Each row was made from one walk, in order. Every step used is in the known rows, and no mark comes twice. Write each row's walk.
In the rows, 128 means zero.
Known rows:
L S: [124 126 124 136 166 122 111 123 135 157 147 154 132 141 108 169 147 108
 166  86 111  95 139]
S L E C T: [138 125 189 149 135 115 112 110 156 202 105 210  94 120 132 100 131 172
  78 142 122 160  99]
S Z W L E: [126 131 171 132  94 127  94 110 134 176  83  73 162 151  62 126 121 123
 148 126 112  88 156]
W Z S L: [121 142 105 155 192 133 119  84 117 117 115 105 158 165  84 197 154 114
 139 112  81 101  97]
E C G L: [139 128  82  88 122 112 146 169 126  96 162 175  88  87 194  88  99 138
  98 156 152 155 100]
E C T: [157 136  86 117 101 123 150 155 159 144 133 218  72 117 130  78 128 125
  65 110 158 117 111]
Z W L E: [112 113 187 160 103 140  92 132 141 116 141 112 154 131 124  89 135 142
 164 132 135 165 126]
E C G L W: [138 130  85  91 117 117 130 155 144 108 166 158  77  87 190  83 110 136
 107 159 144 170 107]
W Z: [145 132 112 142 145 165 139  80 104 144 109 117 128 165  98 173 135  96
 182  96 118  70 121]
G L: [130 128 136 127 126 126 170 170 109 144 136 133 113 120 181 138 126 152
 114 194 124 156 132]
S Z W L E C: [125 133 158 123  93 119  85 113 144 184  87  74 155 141  64 100 117 127
 144 129 127  93 157]
L E C T: [135 119 148 176 101 141 178 141 175 166 155 166  77 105 119  42 157 148
  98 121 155 153 136]
E C G L S Z: [135 132  73  84 130  96 138 157 141 128 151 146 106  84 161  82 107 129
 114 150 141 131 116]
T C G L: [131 110 132 114 105 148 197 141  71  83  83 121 138 119 169 136 105 138
 102 117 185 124 152]
L S Z W: [118 134 128 136 144  96 100 114 151 182 135 111 156 146  63 146 143  97
 161  96 107  69 158]
Z W L: [121 122 165 133 105 133  75 135 123 104 132 133 155 145 129 124 115 131
 155 127 132 145 114]
Z S: [110 142 110 158 171 126 136 162 120  56 163 135 140 164 106 215 155 124
  69 114  89 138 116]
S Z W: [135 141 149 129  98 116 115 123 120 162 107 113 139 168  70 160 113 103
 108 127 121  72 153]
T C E: [122 111 138 135 110 173 191 110  82  87  58 118 153 166 137 176 103 122
  90  99 207 101 172]
C G: [149 133 120 108 129 151 155 153  95  38 159 194 109 130 168 183  97 104
 109 115 108 128  92]

Which walk is each row?
[129 130  75  93 123  88 137 163 148 117 168 143 110  81 162  61 105 127
 112 161 145 141 112]
E C G L S Z W
[111 147 140 154 185 112  79 118 140 104 145 139 130 163 105 221 166 146
  62 134  65 171 100]
Z S L W
[117 119 109 131 124 150 189 114  91  77  96  69 147 122 142 134 132 129
 119 117 163 135 152]
T C G L W Z S
[125 124 146 100 152 148  51 101 127 153  74 105 176 131 106 151 132 134
 221  84  95 108 130]
W L S
[132 137 156 114  97 124  80 115 121 167  76  85 162 160  65 146 110 114
 142 125 110  75 150]
S Z W L
[111 120 155 136 125 120  67 128 140 119 142 124 169 136 118 113 130 126
 180 118 125 141 121]
Z W L S
[125 145 112 161 150 160  92  62 150 142 151  63 106 165  83 180 182 101
 164 109  88 136 133]
L W Z S
[124 108 122 117 116 139 193 136  82  92  91 113 150 113 160 127 112 135
 120 110 181 120 156]
T C G L S
[146 140 177 128 155 138  47  47 132 206  88 151  99 161 115 190 141 139
 140 129  86 135 100]
S L W Z
[123 107 146 133 102 152 209 137  82  91  90 106 138 112 164 110 116 147
 110 121 185 138 157]
T C G L E
[133 128  74  90 135 104 141 165 140 108 169 168 100  79 186  83 109 134
 115 148 145 153 105]
E C G L S
[128 137 124 124 155 111 104 107 139 195 112 113 146 148  63 171 142 100
 164  86  93  55 161]
L S Z
[113 114 163 144 106 129  95 139 148  94 158 120 149 112 141  62 122 143
 157 137 140 176 112]
Z W L E C G
[126 116 147 156 118 142 160 139 151 129 169 147  87  97 149  68 136 146
 120 122 151 164 127]
L E C G
[114 130 123 133 139  88 152 156 140 184 141  87 151 110 129 104 142 135
 147 189 111 129 154]
G L S Z W
[139 135 103 116 131 145 166 136 115  77 167 120 106 104 182 132 127 116
 145 178  95 167 103]
C G L W Z
[127 136  60 106 140 110 138 141 148  92 173 121  98  89 167  86 127 128
 114 158 130 163 102]
E C G L W Z S
